Each row was made from one walk, in order. Every step used is in the known rows, and no mark comes twice. Write each row's walk.
In the rows, zero is written as 128.
Known rows:
refi zegim kilu vuziro rebiko gekesim gofibi: [183 162 110 164 118 130 127 111  98 119 107 138 181 145 158  96 140  84
 162 175 165 120 122 113  74 186  87 103 185  85 124 158 128 109 106 114
 148 151 113 130 143 109  94 164  71 110 198 126  79 175 102  93 152 102
 148 159  94 163 103 142 143 189  55  91  94  83 134 143  86  87  98 116]
rebiko vuziro kilu zegim: [126 114 130 145 108 179 149 137 146 141 107 154 177 107  86 116 142 157
 174 166 142 101 165  88 132 160 135  89 185  64 180 134 146 126 132 114
 147 159 113  97 109 143  91 146 129 116 168  95 104 138 123 131 143  84
 142 187 155 165  90 113  97 159 117 119  94 115 142 165  85 138 121 134]
gekesim rebiko vuziro kilu zegim refi fuli: [144 124 139 142  79 161 131 120 161 139 124 150 209  88  95 107 138 174
 202 156 144  88 166 120 151 130 159  73 142 127 169 136 156 123 138 111
 104 134  98  89 115 160  80 171 129 111 177  95  83 139 131 138 153  75
 149 151 153 147 123 120 177 148 120 115  78  95 133 159 104 164 139 159]
zegim kilu vuziro rebiko: [132 136  91 187  80 122 143  91 145 113 123  92 185 120 142 103 124 104
 147 157 173 136 163 106 101 172  91  93 183 101 161 143 154 108 128 125
 170 114  99 115 122 120  94 142 114 133 175  95 103 172 125 100 130  86
 157 133 114 121  48 142 137 149  78 120 134 106 123 135 114 108 115 103]
refi fuli takul sopav: [154  80 102 157 127 163 163 107 148 117 110 125 148  79 130 110 160 117
 199 200 162  72 126 124 134 158 146  77 183  66 167 152 150 105 117  78
 150 141 130 112 142 136  96 159 118 145 166  75  75 171 129 109 156  83
 120  95 161 135 111 128 164 137 159 117 115  64 121 176 127 199 127 129]
zegim kilu vuziro rebiko sopav takul: [132 139 117 185 112 174 138 119 130 115 141  70 193 125 137 103 132  97
 156 137 196 137 183 144 118 203 114 121 174  99 178 139 166 128 134 105
 156 119 138 131 105 131  79 121 129 119 172 108  82 189 120 135 133  50
 157 132  93 139 101 140 125 153 111  91 122 105  98 153 123 147  98 101]
sopav rebiko gekesim gofibi: [125 122 110 148 165 131 164 107 126 155 109 151 130  94 151  96 164 106
 172 157 159 144 129 137 125 167  97 100 191  92 146 145 103 107 115 118
  99 140 152  83 126 150 129 123  70 123 141 144  75 173  97  96 137 106
 140 130 158 173 117 132 111 176  56  87 116  92 117 158 130 100 122 118]
sede rebiko sopav: [117 129  98 157 147 195 158 115 136 135 128  94 161  93 128 108 156 116
 169 168 146 117 159 114 171 173 114  87 170  86 151 110 177 129 127  80
 110 123 140  90  82 169 104 127 124 111 164 101 114 145  97 133 117  89
 135 119 169 161 110 145 106 144 111 150 123  82  90 110 124 145 120 131]
takul sopav rebiko vuziro kilu zegim refi: [169 150 172 147 130 166 142 129 121 120  96 115 180 105  95  99 136 162
 187 175 139 102 172 104 180 138 170  87 173  58 158 124 143 116 155 112
 142 173 143  88 102 157  81 162  82 135 164 102  79 107  68 165 143 107
 168 178 165 168 122 119  92 150 122 103  97 145 110 156  72 153 141 130]
fuli refi zegim kilu: [128  77 100 171 105 159 146 102 143 109 155  98 188 103 104 158 162 102
 192 173 121 109 129 120 112 158 126  84 182  34 196 107 130  99 111 108
 183 125 116  98 129 125 108 170  40 130 155  69  73 159 120 125 149 108
 154 142 145 145 112 159 174 167  82  87  68  95 147 158  97 132 147  83]
zegim refi fuli: [ 92  57  91 157  76 142 158 100 171 149 140 119 173  79 115 118 148 129
 208 165 146  84 162 120 128 136 169  90 149 100 169 134 156 119 123 119
 116 118  95  77 120 151  96 150  96 131 141 101  92 185 122 111 132  81
 136  98 139 132 113 156 180 133 108 129 101  74 104 157 131 155 152 127]
migul rebiko: [ 92 115  99 166 108 136 148 112 144 120 143 128 169  73 150 102 138  92
 175 151 160 130 127 126 118 159 136  77 171  87 163 123 148 129 137 111
 103 139 102  97  90 152  81 124  89 140 174  88 116 151 113 124 121  95
 140 135 186 132  87 148 136 139 107 114 122 101 122 122 148 107 103 125]
refi fuli: [ 93  82  75 153  87 141 169 106 168 145 127 129 147  76 129 114 156 128
 182 165 155  94 141 120 121 148 145  84 165  97 179 138 137 117 116 113
 127 110 111  97 129 145 121 138 131 125 168  88  96 194 140  85 149  81
 125 114 163 133 101 142 174 133 115 132 104  74 115 165 142 163 144 127]
rebiko vuziro kilu zegim refi: [127  92 138 152  91 175 135 133 154 146 114 137 194 100  77 121 144 154
 193 172 126 101 184  92 145 139 158  93 165  84 184 125 150 131 141 122
 140 171  98  82 103 144  74 155 101 116 147 105  98 137 108 166 130  81
 156 168 141 162 103 116 112 158 107 106  98 115 126 148  88 123 143 122]
gekesim gofibi: [107  86  85 168 115 139 171  85 148 143 108 152 154  84 146 105 162  88
 179 167 147 100 126 121 129 159 108  88 174  74 160 129 122 121 110 107
  99 148 127  93 110 144 108 137  90 114 160 120  94 189 109 103 146  76
 138 115 143 164 101 136 109 172  78 118 119  71 119 169 126 122 119 109]
gofibi gekesim rebiko vuziro: [ 95 117  97 169  90 140 157  88 124 102 118 115 160  95 126  94 133 136
 159 130 165 125 116 114 113 167 109 104 149 105 151 124 128 123 143 108
 100 163 106  84 110 165 119 135 132 141 156 104 111 189 143  90 134  64
 153 170 122 143  85 132 155 154 111 113 144  86 132 186 136 110  74 150]
refi fuli takul sopav rebiko sede: [150 106 103 161 152 144 188  99 152 116  92 123 114  87 131  98 143 108
 155 156 151  97 138 154 131 158 144  94 186  55 172 150 159  79 114  66
 143 124 130 146 140 150 130 170  98 175 142  99  73 145 142 103 153 116
 118  79 163 122 136 138 143 135 149 114 145  87 107 191 169 188 132 134]
migul rebiko gekesim gofibi: [119 118  90 165 136 141 142 116 122 136 125 165 149  90 172  91 158  92
 184 163 170 138 122 132 107 163 104  82 180  94 137 158 122 129 116 112
  71 168 126 116 119 153  95 126  72 116 170 121 108 170 112 108 126  93
 141 133 172 166 113 149 121 161  80  75 100  91 131 135 133  84  96 128]
zegim kilu vuziro: [116 112  93 173  67 146 156  87 148 133 133 106 167  95 125 117 143 115
 153 166 156 115 165 104 117 160 107 104 190  79 173 129 143 118 119 143
 149 119 119  92 125 126 119 122 121 133 152  97  99 172 126  85 126  84
 137 140 125 127  79 145 132 156  87 114 113  96 132 152 124  94 139 117]
takul sopav rebiko vuziro kilu zegim refi fuli: [161 151 163 133 121 158 154 123 134 141  95 128 189  95  98 100 140 162
 195 192 144  84 166 114 176 136 193  76 163  71 155 139 142 104 137 110
 130 161 126 112 115 154  84 181 104 122 202  93  74 114  90 145 150 108
 146 174 159 171 135 128 138 132 144 122  82 122 101 166  79 180 164 150]
takul sopav rebiko: [136 134 123 174 145 127 170  97 136 105 105 102 143  87 148 102 146 115
 179 173 162 111 143 123 158 153 141  88 177  52 170 116 117 110 139 100
 135 136 162  89 112 156 119 139  94 157 155 106  88 151  77 109 149 106
 141 130 190 153 101 138 103 146  98 117 118 110  91 162 132 149 127 116]
fuli refi zegim kilu vuziro rebiko migul: [153 122 103 159  92 177 131 118 116 104 157  78 182 119 126 119 120  81
 152 152 154 139 139 119  79 174 123  72 156  52 192 155 162 107 144 103
 208 112  86 117 145 135  68 194  73 120 144  78  82 170 101 114 126 124
 160 129  98 139  87 142 177 168  83 112 103 118 117 154  89 105 124  95]
maget rebiko vuziro kilu zegim refi fuli takul: [160  68 142 131 117 183 137 137 136 142 119 141 188  78  87 130 149 156
 181 175 126  98 173 147 118 160 157  84 170 118 161 159 161 130 134  86
 125 158  91 101 126 154  60 197  91 129 148  80  64 121 135 161 125  75
 140 151 167 147 121 114 179 133 165  76 103 105 142 162 117 183 136 145]
sede rebiko: [117 109 104 163 127 155 166 101 161 136 113  99 157  73 145 118 146 102
 177 172 131 127 144 114 139 163 114  83 167  88 154 112 157 128 115  93
 117 127 118  64  96 158 114 146 122 129 170 102 114 153 118 114 126  96
 135 123 176 131  82 144 102 155 101 142 130 101 111 128 153 119 111 130]
kilu vuziro rebiko gekesim: [140 127  89 180 106 135 128 116 133  94 110 127 144 113 159 100 129 117
 159 150 194 146 158 109  91 166 107  97 182 124 152 159 137 127 136 123
 141 140 113 105 136 137 103 128 133 124 145 128 110 196 109 103 132  97
 141 136 120 143  67 136 129 144  76  98 115 108 101 131 124 102  92 128]
sede rebiko gekesim: [131 105 110 165 149 161 155 122 152 143 122 121 141  96 148 122 155 122
 181 165 138 137 150 120 124 155 102  93 180  94 141 135 148 126 115  98
 116 142 125  70 106 158 130 134 120 116 151 126 118 160 115 109 121 111
 142 130 161 143  99 137 113 163  89 120 111 102 120 105 135 100 112 134]
takul sopav rebiko migul: [130 130 120 160 144 149 181 117 130 119 112  94 137  94 141  95 140 109
 166 158 164 116 136 131 150 144 160  82 160  41 189 138 134 116 152  97
 157 140 130  83 112 166 121 150 105 149 140 106 105 147  80  89 131 112
 144 120 167 155 110 118  93 154 104 138 137 117  79 168 102 141 136 113]
vuziro kilu zegim refi fuli takul sopav: [180  72 128 143 136 189 147 152 148 128  97 128 186  85  94 122 140 145
 252 202 124  72 156 122 172 135 177  73 183  62 175 131 171 118 119  91
 158 156 116 107 128 125  73 177  82 109 169  75  50 151 114 154 157 102
 131 117 171 154 145 115 140 157 154  98 109  85 140 148  95 217 162 130]
refi zegim: [126 101 101 152 113 145 152 126 138 115 131 123 163  95 121 129 161  99
 203 167 135  85 118 105 110 168 141  99 174  65 179 113 132 110 122 103
 165 147 106  71 101 137  98 144  88 141 163 106  93 169 101 111 152  93
 133 149 160 146 101 139 137 167 101 104  91  69 121 163 128 157 117 113]
sopav takul: [100  56 109 177 126 149 172 116 166 112 144 113 160  72 117 137 154 102
 210 144 151 108 165 141 111 177 132 107 180  80 210 121 121 129 120 106
 151 139 132  58  96 129 103 116 115 129 137 122  96 205 122 122 139  61
 152 128 142 126 106 126 111 163 116 101 121  93 102 192 142 153 120 110]
kilu zegim refi fuli takul sopav: [179  71 120 142 132 174 154 131 142 109 100 110 166  81 113 115 151 140
 238 213 136  57 140 118 165 149 167  92 179  56 168 133 161 116 132  79
 133 161 130  95 126 136  65 167  69 118 154  75  51 152  88 156 151  80
 119 109 156 139 148 124 172 149 143  84 111  68 117 172 110 218 159 141]

Which walk is each row?
[107 109 110 164 104 156 160 115 164 128 127 118 154  81 136  97 140 105
 186 119 165 123 124 134 129 138 131  74 140  93 204 125 155 134 152  84
 134 135 100  60 107 173 115 158 138 134 125 104 108 167 129  95 127  91
 142  98 157 136  83 111 138 166  84 136 131  88 100 161 128 122 116 125]  gekesim rebiko migul
[107 112 103 181 148 157 145 129 148  98 130  94 179  99 129 111 139  92
 171 125 184 121 171 158 135 197 131  99 165  94 198 139 152 130 138  78
 147 126 147 106  86 146  71 131 129 128 159 122  86 200 105 149 140  52
 153 111 131 151 112 120 116 151 109 111 127  92  75 159 127 187  99 101]  vuziro rebiko sopav takul
[196 142 156 122 167 179 163 131 125 128  84 136 157  91  89 108 147 159
 173 193 152  89 137 125 148 165 158  73 191  61 166 152 153 103 137  88
 159 150 138 137 144 148  88 175 128 137 199  72  67 107 118 128 165  97
 131 164 174 153 133  93 132 148 178 110  97 104 146 177  99 199 147 154]  refi fuli takul sopav rebiko vuziro kilu zegim
[119 115 108 164  99 137 158 116 139 136 135 117 180 119 105 142 163 108
 195 164 124 101 125 117 108 167 128 105 185  46 178 112 139  99 109 113
 175 129 108  93 111 124 111 151  76 149 178  92  87 159 122 108 150  91
 151 148 163 143  98 145 145 177  89 106  99  74 143 153 110 137 134 107]  refi zegim kilu
[ 98 132 116 166  90 143 145  98 124 124 141 134 161  79 127 107 149 112
 140 144 168 119 128 115  98 176 138  88 167  91 139 139 128 130 145 120
 100 153  98 110 112 168  70 138 117 150 173  93 130 139 114 132 119  80
 142 162 160 126  75 139 152 128 112 113 116 111 133 161 131  98  88 148]  migul rebiko vuziro
[147  95 104 161  80 177 138 101 135 113 156  81 181  99 118 143 152  93
 171 179 135 120 136  94 101 157 114  93 186  53 179 109 131 106 116 114
 183 122 113  93 138 121  89 152  56 117 147  81  67 162 101 110 140 113
 146 145 113 136 102 167 170 164  81  89  66 101 134 164 102 118 135  98]  fuli refi zegim kilu vuziro
[ 98  74 100 174 138 183 149 127 150 123 150 107 165  83 118 116 161 113
 195 137 166 107 173 137 143 183 134 115 175  79 206 113 139 136 122  91
 141 129 153  85  84 147 101 111 128 115 138 115  89 194 105 134 137  55
 138 116 136 155 125 125 111 159 122  93 107  84  82 176 130 175 116 107]  rebiko sopav takul
[161 107 120 163 179 144 176  98 135 104  96  98 132  72 123 119 156 108
 177 173 158  99 125 139 148 169 129  94 199  50 164 131 139 105 140  81
 155 151 171  87 126 148 107 145  81 167 142  97  70 146 100 125 143 105
 143 108 182 140  97 131 107 156 125  88 149  93 117 163 141 169 128 120]  fuli takul sopav rebiko
[122  90  83 163 139 148 161 114 144 144 111 166 142  99 157  99 168 108
 184 166 155 113 132 116 119 157  95 103 180  84 157 155 106 119 104 106
  97 162 132 102 120 141 133 129  94 103 146 140  95 197 115  98 140  94
 133 122 138 174 112 129 106 179  60  88 108  79 118 153 114 111 107 116]  rebiko gekesim gofibi
[122 129 147 142 100 173 118 141 133 138 128 139 195  85  98 110 131 150
 193 160 143 121 161 106 137 159 156  87 160  93 152 127 174 139 151 123
 115 175  92  89  93 162  34 157  86 123 169  90 111 109 104 177 113  91
 167 180 163 150 118 138 122 145 117  95  97 130 137 132  98 109 125 145]  migul rebiko vuziro kilu zegim refi
[153 128 100 179  91 142 125  96 128  79 146  80 201 112 135 132 129  81
 155 173 157 127 140 108  96 172 106  77 174  61 177 127 153  98 125 107
 178 112 106 111 137 116  71 182  64 122 165  86  69 177 108 128 150 105
 153 152 112 131  84 163 184 154  71  95  85 114 127 144 102 125 115  91]  fuli refi zegim kilu vuziro rebiko
[138 128 111 159  75 157 144 109 127 118 136  97 182 119 118 123 149 109
 177 174 143 104 135  97  86 169 118 114 182  62 163 120 143 110 115 126
 178 127 103  93 121 115  95 141  90 131 169  96  88 153 107  95 141  93
 137 155 118 131  88 149 144 166  92  95  85  86 141 147 118 118 122 116]  refi zegim kilu vuziro
[121  27  90 149 114 164 159 111 167 149 123 109 158  63 102 135 163 127
 213 168 146  77 144 141 125 157 156  89 164 112 174 154 171 119 118  98
 140 138 103  72 132 151  81 152  87 139 126  93  73 181 138 124 126  81
 133  85 139 117 106 145 194 134 129 101 132  55 129 157 145 177 152 121]  zegim refi fuli takul
[128 129  75 195  85 129 153  97 157  99 100 124 141 100 167  82 107  86
 125 125 170 134 173 112  97 148 115  91 166  96 155 150 178 114 132 106
 130 127  87 131 116 135 112 145 125 145 140 127 119 181 129 110 132  95
 139 113 106 126  67 150 110 133  99 130 148 105  85 168 158 112  77 120]  kilu vuziro rebiko sede
[127 133 126 157 111 171 152 137 126 117 111 146 178  97 103  93 121 166
 181 141 144 132 139 107 134 167 118  85 172  98 166 118 149 127 139 109
 114 156 107  96 105 140 107 146 134 110 186  97  89 168 137 114 144  81
 155 188 143 168 109 102 118 178 127 110 113 108 156 173 101 136  87 140]  gofibi gekesim rebiko vuziro kilu zegim
[163 140 121 161 182 124 169 104 113 127  91 145 128 104 166  87 160 106
 177 189 166 122 123 127 151 158 112  97 184  50 142 152  88 105 116  99
  99 158 177 111 127 150 139 131  70 117 160 135  79 168  74  91 154 113
 135 135 165 188 135 133  87 169  79  91  98  96  99 150 102 122 116 120]  takul sopav rebiko gekesim gofibi
[ 89 104  91 163 101 166 162 111 131 117 131 108 140  80 132  87 114 122
 180 122 165 139 124 133 115 151 123  85 142 108 193 118 147 131 153  90
 128 137  84  74 112 165 122 143 132 125 139  99 104 203 139  53 117  91
 155 121 131 147  94 113 144 167 107 129 153  99 118 172 139 119  94 132]  gofibi gekesim rebiko migul
[130 121 150 124 107 159 149 131 148 163 120 125 187  91  71 112 141 182
 179 168 140  95 181 132 140 144 176  80 166 102 162 143 150 112 137 129
 134 142 106  89 119 158  84 165 101 124 180  99  78 112 116 149 134  95
 153 173 158 155 126 129 162 135 118 109  81 122 115 159  97 164 170 142]  sopav rebiko vuziro kilu zegim refi fuli
[123 130  79 179  98 136 139  98 143  99 113 104 162  92 159 100 125  87
 149 160 177 132 165 104 109 165 110  86 168 114 160 147 156 125 140 113
 146 126 105  99 113 142  81 134 123 132 167 107 104 189 110 110 138  83
 142 137 127 131  50 142 126 132  92 122 141 107 100 147 139 111  96 116]  kilu vuziro rebiko
[125 109 134 142  80 164 137 137 132 135 107 136 191  98  92  93 119 183
 201 153 143 113 153 114 140 141 163  78 136 128 158 119 162 126 141 107
 101 155  79  95 113 152  89 166 125 101 189  91  73 169 140 117 142  79
 161 173 123 157 134 118 175 144 144 111  96 103 142 163 108 158 122 157]  gofibi gekesim rebiko vuziro kilu zegim refi fuli
[125 122 126 157 114 160 165  88 142 134 108 113 153  88 119 122 144 114
 140 164 137 114 140 114 120 177 110  86 159  81 137 132 139 128 123  93
 104 154 112  69 105 171 112 149 146 146 171 104 131 136 122 122 121  78
 144 158 147 134  68 138 119 149 116 155 123 111 118 154 132  99  95 142]  sede rebiko vuziro
[196 120 175 135 176 177 149 139 124 128  79 106 171  96  82 118 143 156
 191 179 134  83 154 121 171 162 157  91 184  61 164 134 162 117 157  83
 156 189 146  94 124 156  66 170  65 150 140  96  62  92  87 172 140 104
 162 165 160 157 117 113  98 166 139  75 131 118 126 164  90 168 144 128]  fuli takul sopav rebiko vuziro kilu zegim refi
[102 119  84 199 102 130 161 109 169 104 107 138 150 111 143  97 122  90
 145 115 158 127 158 137 104 146 113  97 174  91 174 151 171 113 124  92
 135 122  92 138  99 150 128 173 118 156 149 126 119 177 141 123 138  88
 147  96 144 131  78 150 111 139  87 132 157 105  91 168 154 128  84 114]  vuziro rebiko sede
[122 157 138 145 116 169 132 141 129 129 124 155 190  99 109 104 141 144
 166 159 144 134 147 111 117 156 147  71 185  72 157 131 158 135 142 120
 126 164 100 120 104 154  61 144 110 118 205  90 116 111 116 148 129  92
 147 194 185 152  97 125 109 148 129 110  89 120 142 150  97 109 106 145]  migul rebiko vuziro kilu zegim
[156 128  84 172 125 136 137 101 115 118 101 143 153 111 177  80 130  85
 153 164 186 138 142 105  92 173  82  92 176 111 132 168 126 129 119 114
 106 154 132 121 135 138  93 134 104  97 171 139  96 200 107  97 139  90
 134 128 101 164  83 132 119 166  69  97 116  92 106 140 124  84  73 123]  kilu vuziro rebiko gekesim gofibi
[144 126 140 164 103 171 129 121 149 121 117 140 202  84  95 110 137 151
 199 150 145 103 163 111 157 133 136  84 147 101 170 114 152 138 148 103
 110 158 110  61  92 161  80 163 104 116 158 106  91 128 119 168 141  69
 160 160 149 159 106 117 138 163  87 101 100 110 127 136 104 138 121 137]  gekesim rebiko vuziro kilu zegim refi
[112 101 107 149 118 179 174 124 151 145 128 101 143  78 137 114 134 105
 171 155 134 129 147 127 132 152 135  79 148  80 176 135 158 131 135  91
 136 135  95  55 104 173 116 162 132 119 147 115 123 147 115 101 100 103
 134 106 148 133  83 120 104 155 112 172 147 108  97 139 127 104 131 132]  sede rebiko migul
[127 124 107 179 130 171 132 120 133  91 135  82 169 100 140  99 124  90
 160 132 196 125 182 134 121 197 116 105 175 111 176 141 160 140 143  89
 138 131 139 110  98 143  65 110 144 107 152 114  88 204  94 131 134  50
 145 130 107 146  93 135 120 151 119 107 125  99  64 164 136 158  95 117]  kilu vuziro rebiko sopav takul
[103 113  90 164 113 147 156 122 146 121 122 112 148 108 137  92 130  99
 166 130 171 130 141 137 106 165 138  79 154  87 194 160 154 124 153  84
 161 129  79  98 107 154  91 177 132 139 143 107 119 182 115 108 129  87
 145 104 147 144  66 113 124 146  93 152 159 105  86 154 105 122 106 104]  vuziro rebiko migul
[191 119 158 127 149 161 151 109 110 108  96  99 151  88  94 106 148 154
 180 192 151  63 138 127 156 165 164 101 167  67 144 141 147 106 145  89
 128 169 145  93 139 160  62 172  70 150 160  85  57 110  83 166 142  71
 127 148 139 138 139 119 183 141 159  78 126  93 113 192 116 197 152 161]  kilu zegim refi fuli takul sopav rebiko vuziro
[129  91 106 181 129 135 145 117 142 123 150 130 150  96 159 116 168 118
 169 148 158 156 158 136  97 148 121 103 194 116 161 156 114 134 129  98
 115 134 124  69 111 154 130 140  91 125 119 127 107 176 109  88 119 104
 145 134 184 154 101 138 128 143  95  80 103 102 106 133 138 115 100 118]  maget rebiko gekesim
